Each row was made from one small tree. The marks that hang from a mark follow it in brackets, in alphabetical order. Every link used is in the known rows. Write each row's tree.
Known rows
selop(nudaf(vuge)): [ 1.57  4.19 -2.44  0.74  2.70 -0.20  2.49 -0.32  0.91 -1.12 -1.34  1.80
  1.40 -0.87 -0.61 -5.23  1.33  0.51 -1.92  0.58 -0.32  2.11 -3.29]
selop(nudaf(vuge(motakam nesal))): [-0.68  3.76 -5.53  0.97  3.37  3.60  5.61  1.53  2.28 -3.20 -0.03  3.28
  3.64 -2.45 -5.49 -4.56  1.07 -1.36 -5.91 -0.93 -0.64  1.11 -5.71]
vuge(motakam nesal nudaf(selop)): [-2.29  0.11 -4.41  1.37  0.90  3.04  4.52 -0.97  0.18 -3.49  0.55  2.76
  3.95  2.24 -3.77 -1.53  2.23 -3.17 -6.51 -0.99 -1.37  2.67 -0.10]
vuge(doso motakam nesal nudaf): [-2.59  0.61 -5.93 -0.36  0.55  3.92  4.06 -0.85  2.92 -3.68 -0.51  2.67
  3.70  2.74 -4.48 -0.20 -2.30 -2.44 -2.23  1.35 -1.17  0.82 -3.19]
motakam(vuge(boge doso nesal nudaf)): [-1.09  0.85 -2.68  2.54  0.12  1.72 -0.74 -0.22  1.13 -1.65  0.27  2.43
  2.73  2.44 -2.20 -0.05 -2.93  0.19 -3.36  1.59 -3.61 -0.80 -0.19]
boge(vuge): [-3.32 -0.65 -0.32 -1.32  0.71 -1.23 -0.35  0.26 -1.96 -1.54  0.50  0.46
  0.67 -1.59  0.94  0.58  0.86 -0.32  0.19 -1.60 -2.13 -1.31 -2.24]
lato(kabes): [-2.02  0.61 -1.66  0.76  0.65 -1.96 -0.93 -1.63 -2.10 -0.07  0.80  2.60
 -0.57  1.96 -2.02  2.52  0.11 -1.26 -2.67  0.50  0.03 -1.41 -2.54]
lato(kabes(boge(vuge(nesal)) golavud)): [-5.63 -3.28 -2.78 -1.09  1.94 -2.43 -3.83  0.18 -1.18  0.39  1.92  5.31
  0.62 -1.23 -7.75  0.25  1.32 -4.89 -1.98 -3.61 -5.64 -3.58  0.85]
nudaf(selop vuge(motakam)): [-0.76  2.06 -2.03  2.04  2.87  2.09  2.52  0.58  1.15 -1.72 -0.56  0.34
  3.08 -0.79 -0.93 -2.85  4.12 -0.64 -6.43 -1.00 -2.73  5.28 -1.51]
boge(kabes(lato) vuge(doso motakam)): [-4.21  0.90 -0.16 -1.47  3.89  2.40  0.74  2.03  0.56 -3.69 -1.57 -2.58
  0.77 -0.06 -1.29  2.37 -2.83 -1.96  1.17  0.25 -2.55 -0.99 -6.53]
nudaf(selop vuge(boge motakam)): [-2.97  3.62 -2.86  3.43  2.74  1.41 -0.82  2.36  0.17  0.36 -1.16 -1.57
  2.32 -2.20 -0.56 -1.53  4.21 -0.26 -7.48 -1.93 -3.55  3.28 -0.61]
boge(kabes(golavud) vuge(doso)): [-3.12 -0.44  0.26 -0.74  1.22 -0.46 -2.42  3.43  0.30 -2.32 -0.67  1.37
  1.67  2.30 -1.04 -0.49 -3.50 -1.20  3.00 -0.09 -5.27 -0.63 -2.09]
selop(nudaf(vuge(doso))): [ 1.24  4.06 -3.74  0.58  3.29  1.51  1.41 -0.64  3.02 -1.91 -2.36  1.45
  2.59  0.71 -1.38 -5.78 -0.34  1.83 -0.04  1.19 -1.22  3.12 -3.87]
kabes(boge golavud lato): [-0.53  0.07 -1.73 -0.42  3.13 -3.17 -3.12 -0.91 -1.85 -0.19 -3.22  1.72
 -0.32 -0.89 -3.17 -1.28  1.57 -6.68  1.77  0.45 -6.20 -4.72 -0.80]
kabes(boge(vuge) golavud lato): [-2.71 -1.70 -0.31 -2.18  3.83 -3.38 -3.64  0.14 -1.77 -0.25 -1.71  0.54
 -0.72 -3.61 -2.96 -1.13  2.02 -5.71  2.62 -2.09 -6.58 -4.04 -0.53]
nudaf(vuge(motakam nesal)): [-1.93  1.99 -3.43  0.96  1.60  3.28  4.94  0.99  1.42 -1.04  0.53  2.77
  3.89 -1.51 -4.06 -2.19  1.15 -1.74 -6.40 -0.80 -2.69  1.23 -3.85]
nudaf(selop vuge): [ 0.34  1.39 -0.33  1.93  2.18  0.16  0.72 -1.07 -0.69  0.41 -0.31  0.94
  2.78  1.03  0.68 -4.75  3.54  0.96 -4.83 -0.89 -3.57  4.98  0.47]
nudaf(selop vuge(boge doso nesal)): [-3.03  1.70 -3.18  3.58  2.04  2.17 -2.47  1.03  0.86  2.73 -1.16  1.60
  4.36  1.80 -3.27 -5.07  1.84  1.24 -5.94 -2.19 -6.21  3.06  0.57]
motakam(vuge(doso nesal)): [-0.10  0.05 -2.05  1.19  0.58  3.00  0.00  0.03  1.02 -3.07  0.44  3.65
  3.51  1.97 -3.51 -1.15 -2.95  0.37 -2.67  1.26 -4.13 -0.99 -2.77]
boge(kabes(golavud lato)): [ 0.06  0.39  1.38  1.23  2.43 -2.03 -0.07  1.64 -2.93 -1.48 -2.04  1.30
 -0.49  2.27 -2.00 -0.13 -1.86 -4.66  0.63  1.95 -4.30 -3.44 -4.02]
motakam(vuge(doso nudaf)): [ 2.01  0.70 -0.81  0.84  0.58  0.98  1.37 -2.64  2.06 -4.67  0.11  1.49
  2.07  3.48  1.11 -0.26 -2.75  0.82 -0.19  3.76 -1.67  2.18 -0.83]
nudaf(selop vuge(doso motakam nesal)): [-2.21  1.49 -4.45  1.89  2.72  5.10  2.53  0.79  3.40 -1.53 -0.39  1.87
  5.44  1.03 -4.92 -4.68  1.81 -0.24 -6.53 -1.21 -4.45  5.11 -1.97]
motakam(vuge): [ 1.13  0.75  0.63  1.55  0.24 -0.04  0.47 -0.36 -1.45 -3.27  0.78  1.67
  1.27  0.00  0.94  0.71 -0.56  0.08 -2.64  1.96 -2.10 -0.94 -1.97]
vuge(doso motakam nesal nudaf(selop)): [-2.65 -0.18 -6.12  0.74  1.42  4.48  3.19 -1.17  2.74 -3.73 -0.24  2.50
  4.35  3.79 -4.32 -1.90  0.45 -2.20 -4.42  0.19 -2.45  3.69 -0.40]
boge(kabes(golavud lato) vuge(motakam)): [-3.35 -0.35  0.83 -0.16  4.29 -0.44  1.14  3.90 -1.41 -4.11 -1.14 -0.82
  0.03 -2.62 -2.89  1.31 -0.86 -5.22  0.37 -0.20 -3.86 -2.74 -5.32]
lato(kabes(boge golavud)): [-2.55 -0.26 -2.78  0.31  1.63 -3.35 -4.88 -0.91 -0.74  0.62 -0.21  4.23
 -0.53  0.89 -4.99  1.45  1.22 -4.97 -0.58  0.09 -4.39 -2.97  0.72]

Write each row's tree
[-0.58  2.53  2.10  3.17  3.74 -2.40 -1.79  3.34 -1.69  2.65 -2.77 -0.48
 -0.48 -0.27 -1.35 -2.22 -0.56 -2.98 -1.58  0.97 -5.92 -1.46 -2.75]	nudaf(vuge(boge(kabes(golavud lato))))
[ 0.75 -1.25 -1.67  1.96  0.92  2.90  1.68 -2.52  1.65 -3.69  0.90  3.53
  4.19  4.49 -2.90 -3.34 -0.94  0.47 -4.59  1.50 -4.05  3.75  1.63]	motakam(vuge(doso nesal nudaf(selop)))
[-0.88  0.42 -0.95  2.96 -0.24  0.18  0.72 -0.08 -1.05 -1.10  1.16  2.59
  1.98  1.02 -1.46  0.41 -1.14 -0.95 -5.13  0.80 -2.71 -1.81  0.64]	motakam(vuge(boge nesal nudaf))
[-0.50  0.61 -2.40  0.82  0.98  0.87  0.22 -3.07  1.24 -2.13 -1.67  1.23
  2.53  5.22  0.44 -2.48  0.45 -0.09 -0.72  1.43 -2.23  4.42  1.42]	vuge(doso nudaf(selop))
[-0.82  3.65 -6.79  0.50  3.69  4.98  4.30  1.28  4.36 -3.43 -1.22  2.77
  4.39 -1.07 -6.60 -4.95 -0.40 -0.16 -3.65 -0.22 -1.42  2.35 -5.92]	selop(nudaf(vuge(doso motakam nesal)))
[-4.66 -2.13 -1.43 -1.06  2.17 -3.75 -5.20 -0.14 -0.80 -0.09  0.62  3.05
 -0.46 -1.57 -4.32  1.57  1.39 -4.03  0.38 -2.33 -4.53 -2.57  1.34]	lato(kabes(boge(vuge) golavud))
[-2.48  2.00 -0.30  2.59  2.49 -1.22 -5.02  3.13 -1.38  0.94 -3.96 -0.59
 -0.33  2.20 -2.48  0.25 -3.16 -3.23  2.18  1.72 -5.91 -3.95 -3.75]	vuge(boge(kabes(golavud lato)) doso)
[-2.26 -1.57  1.95 -1.55  2.01 -0.53  3.76 -1.24 -1.99 -0.75  1.23  1.77
  0.64  2.60 -1.43 -0.64 -2.10 -2.80 -0.92 -0.58 -2.19 -1.24 -2.81]	boge(kabes(lato) vuge(nesal nudaf))
[-2.37  1.26 -1.84  2.56  0.42 -1.62 -1.64 -1.14 -2.11  0.69 -1.24  0.04
  0.85  2.19  1.39 -0.64  2.91 -0.90 -3.53 -0.10 -2.20  1.65  2.95]	vuge(boge nudaf(selop))
[-2.81  2.73 -0.78  2.39  0.22  0.43 -2.78 -0.05  0.15  0.35 -2.08 -0.58
  1.96  6.98  1.73  0.43 -1.43  0.56 -1.44  1.04 -2.83  2.52  1.67]	vuge(boge(kabes) doso nudaf(selop))
[-5.52  4.47 -3.17  1.57  0.23  2.82 -2.79  4.01  1.04 -1.19 -2.78 -1.84
  1.61  1.99 -0.62  4.14 -3.05 -0.24 -1.00  0.76 -2.36 -1.82 -4.78]	vuge(boge(kabes) doso motakam)
[-2.91 -1.86 -1.71 -2.15  4.36 -1.75 -4.91 -0.04  0.55 -0.98 -2.91 -0.08
  0.08 -1.93 -3.72 -2.04  0.51 -4.94  4.79 -1.06 -7.53 -3.35 -0.96]	kabes(boge(vuge(doso)) golavud lato)
[-3.37  1.08 -4.59  1.54 -0.61  0.92 -1.14 -0.64  0.57  1.17 -1.47  2.28
  2.11  3.41 -2.60 -0.35 -1.84 -0.78 -1.78  0.30 -2.61 -1.13 -0.66]	vuge(boge doso nesal nudaf)
[-3.84  2.34 -5.06  2.35  1.89  2.37 -1.56  0.30  1.86 -1.96 -2.58 -1.39
  2.20  1.99 -0.71  1.04  1.35 -0.96 -3.23  0.61 -2.22  3.00  0.41]	vuge(boge doso motakam nudaf(selop))
[-1.88 -1.14  2.81 -0.49  3.36 -2.55 -0.41  2.47 -3.15 -1.71 -0.95  0.21
 -0.53 -0.36 -1.36 -0.21 -1.43 -3.78  1.59 -0.43 -4.54 -3.09 -3.28]	boge(kabes(golavud lato) vuge)
[-0.73  0.69 -1.55  2.31  1.71  1.38  2.23 -0.56 -0.39  1.02  0.94  3.48
  4.10  1.45 -2.71 -5.88  2.92 -0.13 -7.14 -2.41 -4.54  4.06  0.36]	nudaf(selop vuge(nesal))
[ 1.34 -1.49 -0.49  2.37  0.32  1.65  3.13 -2.12 -0.75 -3.42  2.14  4.05
  3.58  3.05 -2.02 -2.64  0.95 -0.68 -6.47  0.79 -3.29  2.61  2.27]	motakam(vuge(nesal nudaf(selop)))
[-3.89 -1.08 -2.67 -2.53  1.96 -1.17 -5.34  0.96  1.58 -1.03 -1.74  1.47
  1.68 -0.87 -2.43 -0.96 -0.11 -2.96  3.82 -1.63 -6.94 -1.55  0.76]	kabes(boge(vuge(doso)) golavud)
[-1.81  3.03 -2.26  3.50  2.17  0.93 -3.77  0.69  1.06  2.20 -2.72 -0.49
  2.45  1.48 -0.09 -3.75  2.24  2.38 -3.47 -1.31 -5.40  4.00  0.71]	nudaf(selop vuge(boge doso))
[-6.20 -1.92 -2.23 -2.08  1.09 -1.74 -2.99 -1.63 -1.23  1.67  2.38  4.27
  1.04 -0.63 -5.49  1.43  1.07 -3.00 -2.45 -3.96 -3.58 -2.86  0.47]	lato(kabes(boge(vuge(nesal))))
[-2.87 -0.34  1.06 -0.66  1.00  0.59  0.26 -0.99  0.93 -2.48  0.37 -0.07
  2.61  5.53  1.78 -1.03 -1.13  1.22  0.35 -0.16 -2.77  4.93  1.24]	boge(kabes vuge(doso nudaf(selop)))
[-3.72  2.33 -1.27  2.84  3.08 -0.38 -1.70  4.95 -2.26 -1.44 -3.19 -1.44
 -0.77 -1.08 -3.04  2.79 -1.24 -5.92 -1.34  0.87 -4.11 -4.77 -5.03]	vuge(boge(kabes(golavud lato)) motakam)
[-1.77  1.99  0.96  2.65  2.34 -2.92 -3.41  3.24 -3.62  1.12 -3.09 -0.27
 -1.22  0.86 -1.49  0.88 -1.55 -4.20 -0.07  1.13 -4.98 -5.12 -3.06]	vuge(boge(kabes(golavud lato)))
[-5.77  2.47 -6.48  1.42  0.58  3.58 -1.86  3.09  1.14 -0.67 -1.67  0.76
  2.98 -0.36 -5.02  1.68 -1.05 -1.68 -3.62 -0.80 -3.34 -3.13 -4.15]	vuge(boge doso motakam nesal)
[-0.94  6.12 -0.82  2.65  1.91 -0.40 -0.35  2.65 -0.40  1.25 -1.82  0.00
  1.02  0.49  0.73 -2.37 -0.43  1.48 -2.73 -0.13 -1.17  0.29 -3.14]	selop(nudaf(vuge(boge(kabes))))
[-0.20  0.87 -1.19  3.89  1.26  0.62 -3.10 -1.07  0.96 -2.68 -0.93 -0.39
  2.11  2.96  0.71 -0.58 -0.44  1.74 -3.19  1.60 -3.83  3.02  2.62]	motakam(vuge(boge doso nudaf(selop)))
[-3.13  3.27 -0.38  1.64  1.97 -0.52 -3.97  1.54 -1.61  1.41 -3.47 -2.15
 -0.48  3.17 -0.12  2.12 -3.25 -1.00  0.85  1.24 -3.35 -3.58 -4.34]	vuge(boge(kabes(lato)) doso)
[-1.63  4.22 -5.84  2.13  2.65  1.88 -1.04  1.77  2.17  1.17 -2.23  2.47
  3.16 -0.45 -4.42 -5.30 -0.19  1.38 -2.82 -1.18 -3.21  0.03 -3.47]	selop(nudaf(vuge(boge doso nesal)))
[-0.57  5.21 -3.27  2.62  2.88 -1.06 -0.87  1.15 -0.09  1.13 -2.18  0.20
  0.52 -2.32 -0.34 -3.81  1.86  0.73 -2.98 -0.39 -1.19  0.37 -2.77]	selop(nudaf(vuge(boge)))
[-4.29 -1.43 -0.52 -0.71  0.76  1.16 -1.00  3.94  0.59 -1.67  0.52  3.49
  3.12  2.54 -4.47 -1.65 -3.63 -1.61  0.83 -1.24 -5.92 -1.83 -2.51]	boge(kabes(golavud) vuge(doso nesal))
[-3.42  3.49 -4.10  3.30  3.12  2.95 -2.38  2.19  2.43 -0.16 -2.72 -1.67
  3.18 -0.72 -1.32 -1.89  2.85  1.05 -5.31 -1.01 -4.71  4.35 -1.38]	nudaf(selop vuge(boge doso motakam))
[-3.66  1.60 -6.25 -0.09  0.68  4.35  1.96  1.34  1.91 -2.91 -0.49  2.51
  3.75  0.93 -5.27  0.36 -1.62 -2.13 -2.62  0.48 -2.56 -1.49 -5.10]	vuge(doso motakam nesal)
[ 0.43  3.04 -5.05  0.49  3.01  2.72  2.31 -0.34  2.99 -1.16 -1.17  3.89
  3.86  0.84 -4.79 -7.09 -0.91  1.00 -2.42 -0.15 -2.45  1.66 -3.89]	selop(nudaf(vuge(doso nesal)))
[-0.13  0.65  0.05  4.01  0.91 -0.73 -1.58 -0.76 -1.66 -1.85 -0.04 -0.01
  1.08  1.71  1.76  0.23  1.71  0.49 -5.04  1.06 -3.01  2.10  3.23]	motakam(vuge(boge nudaf(selop)))
[-2.27  2.05  1.12  3.24 -0.91  1.11 -1.62  3.28 -2.51 -0.14  1.52  2.48
  2.32  2.06 -1.12  2.39 -3.03  0.41 -5.24  0.25 -3.81 -4.00 -1.97]	motakam(vuge(boge(kabes) nesal))
[-2.91 -1.92 -1.18 -1.48  0.34 -0.64  3.51 -1.33 -0.94 -1.32  1.77  3.38
  1.95  0.76 -1.47 -1.14  0.27 -1.79 -1.85 -1.86 -1.61 -0.13 -0.64]	boge(vuge(nesal nudaf))
[-2.31  1.56 -3.44  2.12  0.96  0.03 -3.38 -0.93  0.19  0.21 -2.16 -0.44
  1.88  4.12  0.61 -0.85  0.85  0.42 -1.78  0.15 -2.85  2.62  2.31]	vuge(boge doso nudaf(selop))
[-0.93  3.97 -4.42  2.62  2.13  0.52  0.50  1.70 -0.26  1.80 -1.03  2.48
  2.37 -1.90 -3.70 -4.88  1.55  0.27 -4.98 -2.04 -2.30 -0.79 -3.05]	selop(nudaf(vuge(boge nesal)))
[-6.44  0.67 -2.72 -1.36  0.73  4.19  1.64  3.55  1.73 -3.48  0.67  1.09
  3.82  1.21 -3.63  1.56 -3.24 -0.88 -1.55 -1.44 -2.71 -0.94 -5.12]	boge(kabes vuge(doso motakam nesal))
